Each row comes from the steps of one path. Every step used is in the known rows, and no mark comes twice. Write the path behind each row, first mark first.
Known rows:
kozol -> nagasa -> vepat -> piropu -> sizas: [-2.57 -0.17 -0.69 -2.45  1.98 -2.13 -2.53 -0.04  0.72 -1.28  0.58  3.43
  0.40  0.48  2.65 -0.38  2.04  1.10  0.06  2.07]
nagasa -> vepat -> piropu: [-1.37 -0.07  0.72 -2.58  1.29 -1.04  0.04 -1.28 -1.08 -1.30 -1.32  1.65
 -0.36 -0.56  1.64 -0.48  0.18 -0.58 -0.50 -0.05]
piropu -> vepat -> pitu -> sizas: [ 2.23 -0.26  1.89  3.98 -1.05  1.26  1.19 -0.54  1.62  2.77  0.86  1.29
  2.87  0.15 -2.40  1.52 -0.35  0.09  0.58 -4.07]
sizas -> pitu: [-2.12 -1.06 -0.13 -0.06 -1.36  1.07  2.16  0.91 -0.80 -0.06  0.09 -1.41
 -1.82 -1.04 -3.02 -0.01  0.38  0.47  0.87  0.26]
sizas -> pitu -> kozol -> nagasa: [-2.10  1.12 -1.80 -1.33 -0.91 -0.40  3.19 -1.05 -2.20 -0.49 -0.07 -1.08
 -0.87 -1.72 -0.77 -2.62  2.49  0.29  2.59  1.32]
sizas -> piropu -> vepat -> nagasa: [ 7.25 -2.04  0.47  1.18 -0.08  0.51  2.07  1.42 -0.05 -1.32 -0.42  0.41
  0.51  0.23 -3.36  0.48 -1.24  0.07 -2.34  1.06]
kozol -> nagasa -> vepat -> piropu -> sizas -> pitu: [-4.19 -0.89 -1.77 -1.75  1.82 -1.36 -1.45  0.38  0.39 -2.08  1.00  1.42
 -0.20 -0.50  1.39 -1.34  4.29 -0.72  0.43  2.19]
nagasa -> kozol: [-1.44 -1.26  0.23  0.79  0.34 -0.35 -0.27 -0.12 -0.77  2.04  2.22 -0.79
 -0.81  1.60 -0.35  0.95 -1.55  1.44  0.38 -0.38]
nagasa -> vepat -> pitu -> sizas -> piropu: [ 2.64  2.92  1.51  2.28  0.01  1.29  0.73 -2.86  0.78  2.41  1.04  2.80
  2.93 -1.73  0.98  3.10 -1.25 -0.97 -0.36 -2.04]
nagasa -> vepat: [ 0.33 -0.26  1.07  0.05  1.01 -0.39  0.31 -1.59 -1.38  0.48  0.07  0.47
 -0.34 -1.31  0.61  0.24 -0.70  0.33 -0.77  0.52]
piropu -> vepat: [ 2.52 -1.97  0.90  2.01  0.04 -0.17  1.07  1.47 -0.48  0.88  0.28 -0.34
 -0.13  0.15 -2.91  0.65 -0.20  0.49 -0.25 -0.87]
sizas -> pitu -> vepat -> piropu: [-3.68 -0.62 -0.98 -1.45 -1.27  0.81  1.70  2.20 -0.39 -1.77 -0.61 -3.25
 -1.15  0.13 -1.43 -1.90  1.34 -0.33 -0.74  0.04]
kozol -> nagasa -> vepat -> piropu: [-0.99  0.89  0.20 -2.36  2.30 -2.24 -0.94 -0.69 -1.31 -1.29 -0.48  2.28
  0.35 -0.83  3.28 -1.24  1.47 -0.60  0.67 -0.11]
pitu -> sizas -> piropu: [ 2.64  1.70 -0.11  0.90 -0.81  3.29  2.03  0.48  0.98  1.48 -0.17  0.23
 -0.09 -1.48 -0.80  2.44 -1.75  2.26  1.08 -0.92]
pitu -> sizas -> piropu -> kozol -> nagasa: [ 2.17  2.66 -0.86  0.84  0.09  1.75 -1.91  1.90  1.86  1.07 -1.33 -0.80
 -0.16 -0.31  1.73  1.91 -2.14  1.18  2.44 -1.90]
kozol -> nagasa -> vepat: [ 0.83  0.34  0.75  0.04  1.67 -1.42 -0.50 -0.99 -1.52  0.68  1.17  1.33
  0.32 -1.63  2.00  0.04  0.74  0.47  0.11  0.19]
vepat -> nagasa: [ 1.92 -2.20  1.06 -1.54 -0.82  1.57  1.29  0.14  0.24 -0.69 -0.81  0.03
 -0.91  0.71 -1.93 -0.84 -2.08  1.57 -1.25  0.87]
vepat -> pitu: [-1.24  0.14  2.39  0.03 -1.81  0.30 -0.09 -0.24  0.48  2.02  0.85  2.21
  0.72  0.32 -1.55  3.47 -1.96  0.52  0.28 -0.83]
pitu -> kozol -> nagasa -> vepat -> piropu -> sizas: [-2.61  1.10 -1.72 -3.24  1.94 -2.27 -0.13 -2.78 -0.58 -1.64 -0.33  3.30
  1.10  0.11  3.70 -2.63  2.85  0.57  0.99  2.86]
kozol -> nagasa -> vepat -> pitu -> sizas: [ 0.35  2.55  1.71  1.86  0.75  0.15 -0.45 -3.05  0.35  3.40  1.90  2.86
  3.29 -1.65  2.98  1.11  0.63 -0.49  1.10 -3.09]
sizas -> piropu -> kozol -> nagasa -> vepat -> pitu: [ 1.44  2.90  1.21  0.93  0.76 -2.21 -4.27 -0.44  0.07  1.07  0.35  1.84
  1.67 -0.30  3.29  3.95 -1.55 -3.04 -0.26 -0.65]

Write each row's path:
[ 2.45  2.11 -0.39  0.40  1.76 -1.42 -3.51  0.42 -0.55 -0.37 -0.62  0.20
 -0.46 -0.80  3.30  1.80 -1.40 -1.55  0.00  0.74]
sizas -> piropu -> kozol -> nagasa -> vepat
[-3.63 -0.52 -2.05 -0.71 -1.91  1.21  2.93 -0.72 -0.15 -0.89  0.23 -0.85
 -1.08  0.11 -3.12 -1.67  2.29  1.91  1.05  3.59]
piropu -> sizas -> pitu -> kozol
[-3.09 -1.87 -1.48  1.36 -1.61  1.48  0.46  3.27  1.14  0.37  1.90 -3.32
 -0.97  0.87 -2.97 -0.44  1.13  2.38 -1.95  2.36]
piropu -> sizas -> pitu -> vepat
[-1.13  1.88 -0.93 -3.43  2.25 -2.67  1.27 -3.43 -2.78 -1.85 -1.35  2.18
  0.80 -1.10  4.15 -3.12  2.49 -0.96  1.61  0.74]
pitu -> kozol -> nagasa -> vepat -> piropu
[-0.58  2.56  1.30  1.86  0.59 -0.32 -3.51 -1.79  1.51  2.43  0.03  0.89
  1.96 -0.33  4.02  1.00 -0.60 -2.04  1.45 -3.44]
piropu -> kozol -> nagasa -> vepat -> pitu -> sizas
[ 0.80 -3.14  0.16  0.27  0.24  0.32 -0.11 -0.76 -0.23  0.74  1.49 -1.10
 -0.90  2.55 -0.66 -1.62 -1.66  1.06 -1.50  0.59]
vepat -> nagasa -> kozol
[ 3.36 -4.38  0.37  2.69  1.11 -1.01  0.47 -0.09 -0.36  0.45  1.75 -1.31
  0.25  2.76 -1.81 -2.18 -0.39 -0.34 -2.10 -0.74]
piropu -> vepat -> nagasa -> kozol
[ 7.78 -1.16  0.05  2.56 -0.05  2.58  3.09  0.41  1.27  0.10 -0.85  0.43
  1.10 -0.13 -2.71 -0.89 -0.89  0.62 -1.36 -1.56]
pitu -> sizas -> piropu -> vepat -> nagasa
[-1.12  1.40  1.80  0.42  0.67 -2.07 -4.62 -0.94  0.02  1.23  0.10  1.20
  1.34  0.15  3.36  2.13 -0.78 -2.32  0.34 -1.34]
piropu -> kozol -> nagasa -> vepat -> pitu
[-1.10  1.47 -1.29 -0.31  1.13 -1.55  2.86 -3.37 -3.21 -0.28  0.38 -0.27
  0.07 -2.74  1.46 -3.67  3.67 -1.69  1.71  1.33]
sizas -> pitu -> kozol -> nagasa -> vepat
[-4.05  0.58 -1.93 -1.48 -0.34 -0.46 -2.29  3.84  0.24 -2.06 -1.27 -4.33
 -1.71  0.90  1.49 -2.25  1.48 -1.75  0.29 -0.28]
sizas -> pitu -> vepat -> piropu -> kozol -> nagasa
[-4.64 -1.62 -1.38 -1.78  0.70 -0.76 -0.26 -0.24  0.60 -2.29  0.02  1.03
 -0.89 -0.06 -0.55 -1.27  3.06 -0.32 -0.78  2.36]
nagasa -> vepat -> piropu -> sizas -> pitu
[-0.39  0.72  0.49  0.22  1.67 -1.78 -3.67  0.11 -0.54  0.16 -0.65 -0.80
 -1.03 -0.25  3.50 -0.02 -0.78 -1.24  0.55 -0.06]
piropu -> kozol -> nagasa -> vepat
[ 1.91  2.41  1.26  1.46 -1.59  2.65  1.24 -0.63  1.83  2.41  0.53  2.31
  2.23 -0.49 -1.15  4.10 -2.40  0.86  1.02 -2.44]
vepat -> pitu -> sizas -> piropu
[ 4.25  1.31  0.80  1.47 -1.01 -1.10  2.74 -1.72 -1.25  0.50  0.01  2.31
  2.89 -0.03 -2.29  2.25 -0.42 -1.39 -0.13 -0.48]
sizas -> piropu -> vepat -> pitu -> kozol
[ 4.43 -3.81  1.20  1.05 -0.36  0.33  1.45  0.74  0.03 -0.73 -0.39 -0.05
 -0.03  0.87 -2.96 -1.66 -0.47  0.44 -2.25 -0.22]
piropu -> vepat -> nagasa
[-3.52 -1.68 -1.11  0.03 -1.63  1.17  0.47  1.87  1.31 -0.33  1.29 -0.57
 -2.01  0.34 -3.49  0.85  1.22  2.60  0.10  2.47]
piropu -> sizas -> pitu
[ 1.74  1.95 -0.45  0.99 -0.81  2.87 -0.91  1.21  1.97  0.67 -1.92 -1.49
 -0.86 -0.19 -0.11  2.23 -3.30  0.41  1.20 -1.81]
pitu -> sizas -> piropu -> kozol
[ 2.03 -1.78  0.68 -0.25 -1.34  1.69  1.29  1.32 -0.01 -0.04  0.07 -2.82
 -0.10  1.00 -1.05 -2.08 -1.76  1.86 -3.35  0.96]
pitu -> vepat -> nagasa
[ 1.20  1.16 -0.12 -0.38 -1.05  0.75 -1.97  2.38  0.78 -0.40 -1.81 -1.33
 -1.96  0.57 -0.54  3.36 -3.70  0.11  0.38  0.30]
sizas -> piropu -> kozol
[-2.60  0.83 -0.45 -3.31  0.60 -1.18 -3.60  2.08  0.77 -1.71 -2.35 -0.67
 -1.89  1.43  2.17  0.45 -0.86 -0.30  2.39 -0.75]
vepat -> piropu -> kozol -> nagasa
[-5.13 -1.78 -1.44 -2.58 -1.42  0.77  0.14  1.81  1.75 -2.44 -0.36  0.40
 -1.77  0.96 -2.39 -0.41  1.95  1.54  0.57  2.18]
vepat -> piropu -> sizas -> pitu
[ 1.40 -0.36  1.62  1.18 -1.18 -1.23  2.55 -1.99 -1.08  0.91  0.01  1.73
  2.53  0.32 -2.03  0.44  0.13 -0.81  0.25 -1.04]
piropu -> vepat -> pitu -> kozol
[-0.28 -3.19 -1.29  1.84 -0.41  0.84  1.48  0.57 -0.79  0.17  2.53 -4.75
 -0.63  1.99 -1.06 -3.88  0.51 -0.59 -3.47  0.59]
sizas -> pitu -> vepat -> nagasa -> kozol
[-4.29 -0.26 -1.23 -1.28 -1.37  0.55 -1.27  3.42  0.59 -2.42 -2.34 -5.10
 -2.10  1.39 -0.09 -1.78  0.28 -1.81 -0.73 -0.32]
sizas -> pitu -> vepat -> piropu -> kozol
